Each row was made from one small tree. Brackets hold a mark, then the marks that hang from it, in alphabetical order. Every link used is in the known rows. Write each row's tree.
Known rows
[P [F [G [E H]] R]]: [ 12  -3   8 -10   4 -11 -13  15   8 -10   9   2 -12  18   6  -3   9   5]
[F G P [R [J H]]]: [  8  -4   6  -7  15 -35   5   2  11 -10  10  -6 -11   6  10  -4  25  14]
[J [H E] [R [F G P]]]: [ 10   0  12  -9   5 -18   0  11  15  -5   9   0 -12   6  17  -7  16  10]
[J [H E] [R F]]: [  9   1   9 -11   4  -2  -6  10  12  -2  12  -2  -8  16   7  -4   9   1]
[P [F R]]: [  6   1   2  -7  10   1 -13  14  10   1  -1   2  -4   8  -6  -9  -2  -2]
[G E]: [  7   1   7  -7   0  -3  -2   5  -6  -8   4   0  -3   5  -1 -19  -2  -1]
[J H]: [  6   3   4  -5   6 -10  -1   0   0  -3   6  -6  -3  14   6  -3   9  -2]
[P [F G]]: [ 6  4  7 -5 13 -5 -6 11  9 -3 -3 -3 -8  1  3 10 -2  0]
[J [H E] [R [F P]]]: [  9   1  10  -9   3  -8  -3  13  10   1   8   2  -8  10  12 -21  14   6]
[F [G E] P]: [  8  -1   9  -5   0 -19   5   6  -3 -11   1   2  -7  -6   9 -23   6   8]
[G E F]: [  7   4  12 -10  -4   4  -4   8  -3 -14  10   3 -11  13   9 -12   1  -4]
[H E]: [  8   1   4  -4   0   2  -4   8   5  -9  -4  -1  -5   1  -4 -10  -8   0]
[J [H E] R]: [  8  -5   8 -12   1  -6  -7   5   5  -4   9   0  -5  17   6  -3  10  -1]
[R [F [G [E H]] P]]: [ 12   3   9  -4   4 -19   3  11   6  -8  10  -4 -14   5  13 -21  13  13]
[G [E H]]: [ 10  -1   5  -6   0  -7  -4   4  -5  -8  10  -3  -6  15   1 -17   7   1]
[P [F G R]]: [ 7  0  4 -7 12 -8 -8 13 15 -4 -1  1 -8  4  0  5  0  3]
[J [H E] [R [F G]]]: [ 10   0  11 -11   6 -11  -1   9  17  -8  13  -3 -14  12  12  10  11   6]

Write each row's tree
[  7   0   9 -10  -6  -5  -5  13   2 -12   8  11 -11   9  11 -34  10   3] => [G E [F P R]]
[ 10  -3  13 -13  12 -12  -8  15   9 -12   8   0 -12   8   1   6   6   5] => [P [F [G E] [R J]]]
[ 11  -2  11 -10   9 -15  -1   7   9  -7  22  -2 -15  15   7  -2  14   7] => [J [R [F [G [E H]]]]]
[  6  -3   1  -5  15 -20   1   6   9  -4   4  -2  -6   0  -5 -22  12   9] => [F P [R J]]
[ 10  -4   6 -10   5 -13  -5   7  11 -13   9  -5  -9  16   0   1  11   6] => [F [R [J [H E]]]]
[ 12  -8   8  -8   9 -32   1   7   6 -15  15  -3 -14   9   6 -15  22  16] => [F [G [E H]] P [R J]]
[  9  -1  14 -16   1  -9  -6   8   3 -18  22   0 -14  27  14   0  20   1] => [G E [F [R [J H]]]]
[ 11  -3   8  -4   1 -23   1   5  -2 -11   7  -2 -10   5  11 -22  15  10] => [F [G [E H]] P]
[ 11   4  13  -7  10 -21   4  11  15 -12   6 -10 -16   3  16   1  15  15] => [R [F G P] [J [H E]]]
[  7   7   8  -5  17 -17   4   7   8   1  10 -11  -9   8  10 -10  19   9] => [R [F P] [J H]]
[  8  -2  14 -14   0 -15  -3  10   1 -15  19   3 -13  22  20 -19  27   6] => [G E [F P [R [J H]]]]
[ 10   4  16  -9  11 -26   6   9   4 -11  14  -8 -14   6  19  -6  21  13] => [R [F [G E] P] [J H]]
[ 11  -5   8  -9   6 -29   1   8  14 -16   6  -3 -12   6  11  -3  20  15] => [F G P [R [J [H E]]]]
[ 11  -2   8  -6   2 -17   0   3   0 -14  11  -5 -11  11   6  -3   9   5] => [F [G [E H]]]
[  5   1   3  -6   2  -7  -2  10   9  -8   5   7 -10   6   7 -25  10   3] => [G [F P R]]
[  6  -3   4  -7  13 -25   1   3   6  -4  10  -4  -6  11   5 -16  23   9] => [F P [R [J H]]]
[ 11  -2  11 -13  10 -13 -12  16  18 -14   5  -4 -14  15   8  20  11   7] => [P [F G [R [J [H E]]]]]
[  9   4  14  -6  12 -20   7  10   6 -10   9  -5 -14  -5   8 -12  10  13] => [R [F [G E] P] J]
